Every row comes from one small tree of marks. Brackets hold a mark, then the marks that hang from it, in alphabetical order. Every link used is in the known rows. Which tree was each row made from?
Known rows:
[tadod kedup pavaga rovol]: |  .24 | -.37 |  .00 | -.60 | -.03 |  .03 |  .22 |  .04 | -.09 | -.07 | -.03 | -.15 | -.21 | -.29 |  .06 |  .12 | -.45 |  .23 | -.05 |  .00 |  .36 |  .01 |
[dunef [gozuv tuga]]: |  .10 |  .11 | -.17 | -.14 | -.03 | -.09 |  .20 |  .02 | -.08 | -.10 | -.04 |  .01 |  .18 |  .00 |  .28 |  .02 |  .20 | -.12 |  .05 | -.07 |  .05 |  .10 |
[pavaga bisi]: | -.06 | -.29 |  .17 | -.18 |  .02 | -.11 |  .07 | -.08 | -.19 | -.11 |  .11 |  .00 |  .05 |  .05 |  .15 | -.17 |  .11 |  .00 |  .00 | -.02 |  .16 |  .04 |
[tadod [gozuv bisi teve] kedup rovol]: |  .16 | -.23 | -.25 | -.35 | -.01 |  .02 | -.02 |  .07 | -.12 | -.01 |  .07 | -.21 | -.34 | -.37 | -.10 |  .00 | -.25 |  .08 | -.08 |  .19 |  .28 |  .07 |
[zupir [pavaga bisi [tadod gozuv]]]: | -.02 | -.20 |  .43 | -.01 |  .04 | -.12 |  .02 | -.10 | -.26 |  .12 |  .05 | -.03 |  .07 |  .09 |  .04 | -.14 |  .04 | -.01 | -.14 | -.18 |  .30 | -.06 |
[dunef [gozuv bisi tuga [zupir pavaga]]]: |  .09 |  .18 | -.11 |  .37 | -.01 | -.09 |  .21 |  .13 | -.09 | -.04 | -.09 | -.03 |  .19 |  .03 |  .24 | -.01 |  .38 | -.20 |  .07 |  .08 | -.24 |  .16 |
[zupir [pavaga tadod]]: |  .05 | -.08 |  .45 | -.04 |  .00 | -.06 |  .12 | -.04 | -.22 |  .14 |  .03 | -.13 |  .17 |  .08 |  .16 | -.07 |  .12 | -.07 | -.04 | -.17 |  .25 | -.02 |
[tadod [gozuv bisi zupir] kedup [rovol teve]]: |  .11 | -.32 | -.36 | -.34 |  .02 |  .05 |  .06 |  .07 | -.10 | -.10 |  .04 | -.06 | -.33 | -.34 | -.10 |  .06 | -.16 | -.02 | -.12 |  .16 |  .22 |  .14 |
[zupir [pavaga [bisi gozuv] [tadod rovol]]]: | -.02 | -.23 |  .45 |  .04 |  .08 | -.16 |  .07 | -.04 | -.22 |  .16 |  .08 |  .08 |  .06 |  .04 |  .03 | -.10 |  .03 |  .02 | -.14 | -.06 |  .24 | -.08 |
[zupir [pavaga [bisi [gozuv teve]] tadod]]: | -.03 | -.13 |  .47 |  .24 |  .08 | -.13 |  .05 | -.01 | -.21 |  .14 |  .12 |  .07 |  .09 |  .06 |  .13 | -.14 |  .09 | -.01 | -.09 | -.09 |  .20 | -.10 |
[bisi [gozuv teve tuga [zupir [pavaga tadod]]]]: |  .11 |  .02 |  .10 |  .33 |  .03 | -.05 |  .16 |  .21 | -.08 |  .09 |  .10 |  .20 |  .03 | -.12 |  .21 | -.05 |  .18 |  .00 | -.03 |  .16 | -.08 | -.01 |
[pavaga [tadod rovol]]: |  .09 | -.19 |  .20 | -.37 |  .03 |  .03 |  .04 | -.10 | -.13 |  .10 |  .00 | -.09 |  .12 | -.11 |  .07 |  .01 |  .17 | -.01 | -.13 | -.07 |  .19 | -.04 |
[rovol teve]: |  .07 | -.14 | -.03 | -.18 |  .01 |  .02 |  .13 | -.02 | -.12 | -.13 |  .19 | -.07 |  .03 | -.04 |  .29 |  .03 |  .15 | -.22 |  .07 | -.07 |  .13 |  .11 |
[dunef [gozuv zupir]]: | -.01 |  .12 | -.11 | -.10 |  .01 | -.07 |  .15 |  .05 | -.11 | -.08 | -.12 |  .00 |  .23 |  .04 |  .30 | -.03 |  .29 | -.11 |  .00 | -.11 |  .07 |  .15 |
[tadod [gozuv tuga] [pavaga bisi] rovol]: |  .28 | -.40 | -.02 | -.44 | -.03 | -.06 |  .07 | -.03 | -.15 | -.03 |  .01 | -.02 | -.24 | -.21 | -.16 |  .09 | -.29 |  .21 | -.21 |  .07 |  .13 |  .00 |
[tadod [pavaga bisi] [rovol teve]]: |  .19 | -.37 |  .13 | -.17 |  .05 | -.01 |  .08 | -.04 | -.11 | -.08 |  .11 | -.07 | -.13 | -.14 |  .08 |  .13 | -.13 |  .04 | -.10 | -.02 |  .04 |  .01 |
[tadod [gozuv zupir]]: |  .05 | -.18 | -.08 | -.49 | -.04 | -.03 |  .08 |  .01 | -.20 | -.05 | -.03 | -.04 | -.02 | -.06 |  .05 | -.08 |  .09 |  .00 | -.08 | -.01 |  .27 |  .15 |
[zupir [pavaga [tadod [gozuv bisi tuga]]]]: |  .10 | -.09 |  .30 |  .00 | -.01 | -.07 |  .10 | -.02 | -.21 |  .14 |  .04 | -.11 |  .09 |  .02 |  .05 | -.06 |  .11 | -.08 | -.05 | -.06 |  .18 |  .00 |
[bisi [gozuv teve zupir]]: |  .03 | -.05 | -.02 |  .03 |  .04 | -.05 |  .14 |  .19 | -.10 |  .01 |  .10 |  .16 |  .03 | -.12 |  .24 | -.09 |  .18 |  .00 |  .01 |  .18 |  .04 |  .08 |
[gozuv [tuga kedup] [zupir pavaga]]: |  .18 | -.06 |  .19 |  .22 | -.04 | -.02 |  .30 |  .17 | -.12 |  .01 | -.02 | -.02 |  .01 | -.02 |  .21 | -.07 |  .18 | -.09 |  .12 |  .04 | -.19 |  .06 |
[dunef gozuv]: |  .01 |  .08 | -.11 | -.26 |  .00 | -.10 |  .14 | -.02 | -.12 | -.08 | -.05 | -.04 |  .21 |  .04 |  .29 | -.02 |  .19 | -.12 |  .05 | -.12 |  .20 |  .12 |
[tadod [gozuv bisi teve zupir] kedup rovol]: |  .14 | -.20 | -.25 | -.19 |  .01 |  .05 | -.01 |  .13 | -.12 | -.01 |  .00 | -.17 | -.32 | -.37 | -.10 | -.01 | -.14 |  .08 | -.12 |  .20 |  .15 |  .09 |

Write each row's tree:
| -.06 | -.33 |  .17 |  .03 |  .16 | -.05 |  .00 | -.05 | -.10 |  .05 |  .10 |  .30 |  .01 | -.11 |  .03 | -.05 |  .18 |  .02 | -.24 |  .04 |  .08 | -.11 | => [pavaga [bisi [gozuv zupir]] [tadod [rovol teve]]]
|  .07 | -.13 | -.01 | -.09 |  .04 |  .09 |  .00 |  .02 | -.10 |  .04 | -.01 | -.05 | -.03 | -.23 |  .07 | -.07 |  .10 |  .02 | -.12 |  .02 |  .21 | -.05 | => [pavaga [tadod [gozuv bisi teve zupir] kedup]]
|  .11 |  .27 | -.12 |  .34 |  .01 | -.01 |  .12 |  .14 | -.05 | -.07 | -.07 | -.02 |  .16 | -.06 |  .35 |  .01 |  .33 | -.11 |  .01 | -.06 | -.21 |  .08 | => [dunef [gozuv teve tuga zupir]]
|  .10 | -.42 | -.09 | -.44 |  .00 | -.01 |  .14 |  .05 | -.14 | -.16 | -.06 |  .07 | -.25 | -.21 |  .00 | -.06 | -.41 |  .27 | -.16 | -.03 |  .42 |  .00 | => [tadod [gozuv zupir] kedup [pavaga bisi]]
|  .12 | -.02 | -.08 |  .15 |  .01 | -.04 |  .19 |  .23 | -.06 | -.01 |  .11 |  .20 |  .00 | -.15 |  .24 | -.05 |  .18 |  .01 |  .02 |  .23 | -.11 |  .05 | => [bisi [gozuv teve tuga zupir]]
| -.06 | -.42 |  .13 | -.27 |  .12 | -.08 |  .05 | -.06 | -.10 |  .03 |  .07 |  .28 | -.08 | -.20 | -.03 | -.10 | -.12 |  .17 | -.21 |  .04 |  .37 | -.16 | => [pavaga [bisi gozuv] [tadod kedup rovol]]
|  .17 |  .23 | -.19 |  .40 |  .01 | -.03 |  .13 |  .13 | -.02 | -.04 |  .03 | -.11 |  .10 | -.10 |  .30 | -.01 |  .33 | -.22 |  .19 |  .14 | -.29 |  .07 | => [dunef [gozuv bisi teve [tuga kedup]]]
|  .26 | -.49 | -.15 | -.58 | -.03 | -.02 |  .13 |  .01 | -.11 | -.11 | -.01 |  .02 | -.40 | -.35 | -.17 |  .08 | -.60 |  .32 | -.21 |  .05 |  .36 | -.05 | => [tadod [gozuv tuga] kedup [pavaga bisi] rovol]
| -.05 | -.31 |  .20 | -.26 |  .07 | -.05 | -.06 | -.17 | -.19 |  .02 |  .05 |  .10 |  .06 | -.03 | -.01 | -.15 |  .12 |  .05 | -.21 | -.11 |  .30 | -.10 | => [pavaga bisi [tadod gozuv]]
| -.03 | -.38 |  .17 | -.13 |  .11 |  .01 |  .00 | -.13 | -.10 | -.03 |  .09 |  .09 | -.08 | -.17 |  .04 | -.04 | -.05 |  .05 | -.20 | -.12 |  .26 | -.15 | => [pavaga bisi [tadod kedup [rovol teve]]]
|  .12 | -.35 | -.29 | -.66 | -.03 | -.03 |  .07 |  .01 | -.14 | -.05 |  .02 | -.14 | -.30 | -.32 | -.16 |  .00 | -.28 |  .08 | -.08 |  .19 |  .40 |  .11 | => [tadod [gozuv bisi] kedup rovol]
|  .03 |  .24 | -.06 |  .21 |  .04 | -.02 |  .06 |  .10 | -.10 | -.05 | -.07 | -.07 |  .19 | -.02 |  .35 | -.02 |  .33 | -.12 |  .00 | -.11 | -.05 |  .10 | => [dunef [gozuv teve zupir]]
|  .12 | -.25 |  .15 | -.02 |  .04 | -.05 |  .14 |  .07 | -.12 | -.06 |  .06 |  .07 | -.01 | -.07 |  .18 | -.04 | -.04 |  .13 | -.03 |  .07 |  .05 |  .00 | => [tadod [pavaga [bisi [gozuv teve zupir]]]]
|  .22 | -.34 | -.24 | -.55 | -.05 |  .01 |  .18 |  .05 | -.11 | -.11 |  .01 | -.12 | -.23 | -.27 | -.01 |  .01 | -.38 |  .14 |  .00 |  .14 |  .39 |  .07 | => [tadod [gozuv bisi] kedup pavaga]
|  .10 |  .08 |  .02 |  .58 |  .03 |  .07 |  .03 |  .19 | -.10 | -.01 |  .06 | -.24 |  .07 | -.11 |  .25 | -.10 |  .50 | -.16 |  .11 |  .26 | -.41 |  .14 | => [gozuv bisi teve zupir]
|  .08 | -.26 | -.05 | -.38 |  .04 |  .06 |  .03 | -.03 | -.11 |  .07 | -.06 | -.04 | -.08 | -.26 | -.08 | -.01 |  .01 |  .06 | -.19 |  .05 |  .26 | -.02 | => [pavaga [tadod [gozuv bisi zupir] kedup rovol]]
| -.01 | -.18 |  .42 |  .15 |  .05 | -.15 |  .12 | -.02 | -.20 |  .12 |  .10 |  .13 |  .10 |  .07 |  .10 | -.13 |  .07 |  .00 | -.09 | -.06 |  .18 | -.09 | => [zupir [pavaga [bisi [gozuv tuga]] tadod]]
|  .04 |  .29 |  .00 |  .56 |  .04 | -.05 |  .06 |  .15 | -.11 |  .02 | -.05 | -.15 |  .19 |  .01 |  .30 | -.05 |  .42 | -.21 |  .06 |  .02 | -.22 |  .13 | => [dunef [gozuv bisi teve [zupir pavaga]]]
|  .09 | -.13 |  .33 | -.11 |  .01 | -.07 |  .05 | -.05 | -.23 |  .18 |  .02 | -.17 |  .05 | -.01 | -.02 | -.03 |  .07 | -.06 | -.11 | -.06 |  .23 |  .01 | => [zupir [pavaga [tadod [gozuv bisi] rovol]]]
|  .13 | -.19 | -.11 | -.31 | -.02 | -.12 |  .30 |  .12 | -.07 | -.02 |  .14 |  .24 | -.03 | -.12 |  .17 | -.07 |  .03 | -.02 |  .14 |  .24 |  .12 |  .05 | => [bisi [gozuv [tuga kedup]]]
|  .26 | -.31 | -.03 | -.56 | -.03 |  .01 |  .08 |  .03 | -.17 |  .02 | -.09 | -.11 | -.17 | -.21 | -.10 |  .11 | -.18 |  .17 | -.21 |  .03 |  .19 |  .10 | => [tadod [gozuv zupir] pavaga rovol]
|  .15 |  .26 | -.18 |  .55 |  .02 |  .00 |  .14 |  .19 | -.01 | -.05 | -.04 | -.06 |  .11 | -.10 |  .31 | -.02 |  .43 | -.22 |  .15 |  .15 | -.42 |  .10 | => [dunef [gozuv bisi teve [tuga kedup] zupir]]
|  .07 | -.26 |  .12 | -.46 |  .03 |  .05 |  .08 | -.07 | -.10 |  .05 | -.02 | -.06 |  .00 | -.21 |  .06 |  .01 | -.05 |  .08 | -.13 | -.08 |  .36 | -.08 | => [pavaga [tadod kedup rovol]]
|  .14 | -.01 |  .07 |  .31 |  .02 | -.07 |  .22 |  .26 | -.08 |  .06 |  .11 |  .18 | -.05 | -.13 |  .23 | -.08 |  .13 | -.02 |  .09 |  .21 | -.11 |  .01 | => [bisi [gozuv teve [tuga kedup] [zupir pavaga]]]
|  .29 | -.33 | -.11 | -.52 | -.04 | -.02 |  .06 |  .00 | -.15 |  .03 |  .00 | -.21 | -.18 | -.22 | -.15 |  .11 | -.16 |  .08 | -.10 |  .21 |  .13 |  .13 | => [tadod [gozuv bisi] pavaga rovol]
|  .08 | -.12 |  .01 | -.02 | -.01 | -.12 |  .29 |  .18 | -.11 |  .01 |  .07 |  .25 |  .03 | -.05 |  .17 | -.07 |  .11 |  .00 |  .02 |  .18 |  .04 |  .09 | => [bisi [gozuv tuga [zupir pavaga]]]
|  .14 | -.05 |  .03 |  .09 |  .02 |  .08 |  .00 |  .02 | -.10 |  .08 |  .01 | -.05 |  .07 | -.16 |  .06 | -.04 |  .31 | -.05 | -.11 |  .08 | -.06 | -.03 | => [pavaga [tadod [gozuv bisi teve tuga zupir]]]
| -.02 | -.27 |  .25 |  .04 |  .13 | -.07 | -.06 | -.05 | -.12 |  .11 |  .12 |  .20 |  .01 | -.14 |  .02 | -.09 |  .13 |  .09 | -.22 |  .06 |  .11 | -.15 | => [pavaga [bisi [gozuv teve]] [tadod rovol]]
| -.03 | -.17 |  .51 |  .12 |  .05 | -.11 |  .06 | -.08 | -.24 |  .10 |  .06 | -.05 |  .13 |  .11 |  .13 | -.14 |  .11 | -.03 | -.08 | -.18 |  .21 | -.07 | => [zupir [pavaga bisi tadod]]
|  .08 | -.11 |  .40 | -.01 |  .03 | -.04 |  .09 | -.05 | -.20 |  .14 |  .06 | -.14 |  .09 |  .02 |  .12 |  .01 |  .09 | -.10 | -.08 | -.16 |  .21 | -.02 | => [zupir [pavaga [tadod [rovol teve]]]]
|  .07 | -.11 | -.04 | -.15 | -.01 |  .02 |  .05 |  .13 | -.18 | -.03 |  .00 | -.09 | -.21 | -.20 |  .09 | -.09 | -.22 |  .10 | -.10 | -.08 |  .39 |  .04 | => [tadod [gozuv teve [zupir pavaga]] kedup]
|  .14 |  .08 |  .29 |  .77 |  .01 |  .01 |  .09 |  .20 | -.14 |  .01 |  .05 | -.07 |  .00 | -.04 |  .26 | -.08 |  .26 | -.03 | -.01 |  .00 | -.37 | -.01 | => [gozuv teve tuga [zupir [pavaga bisi]]]
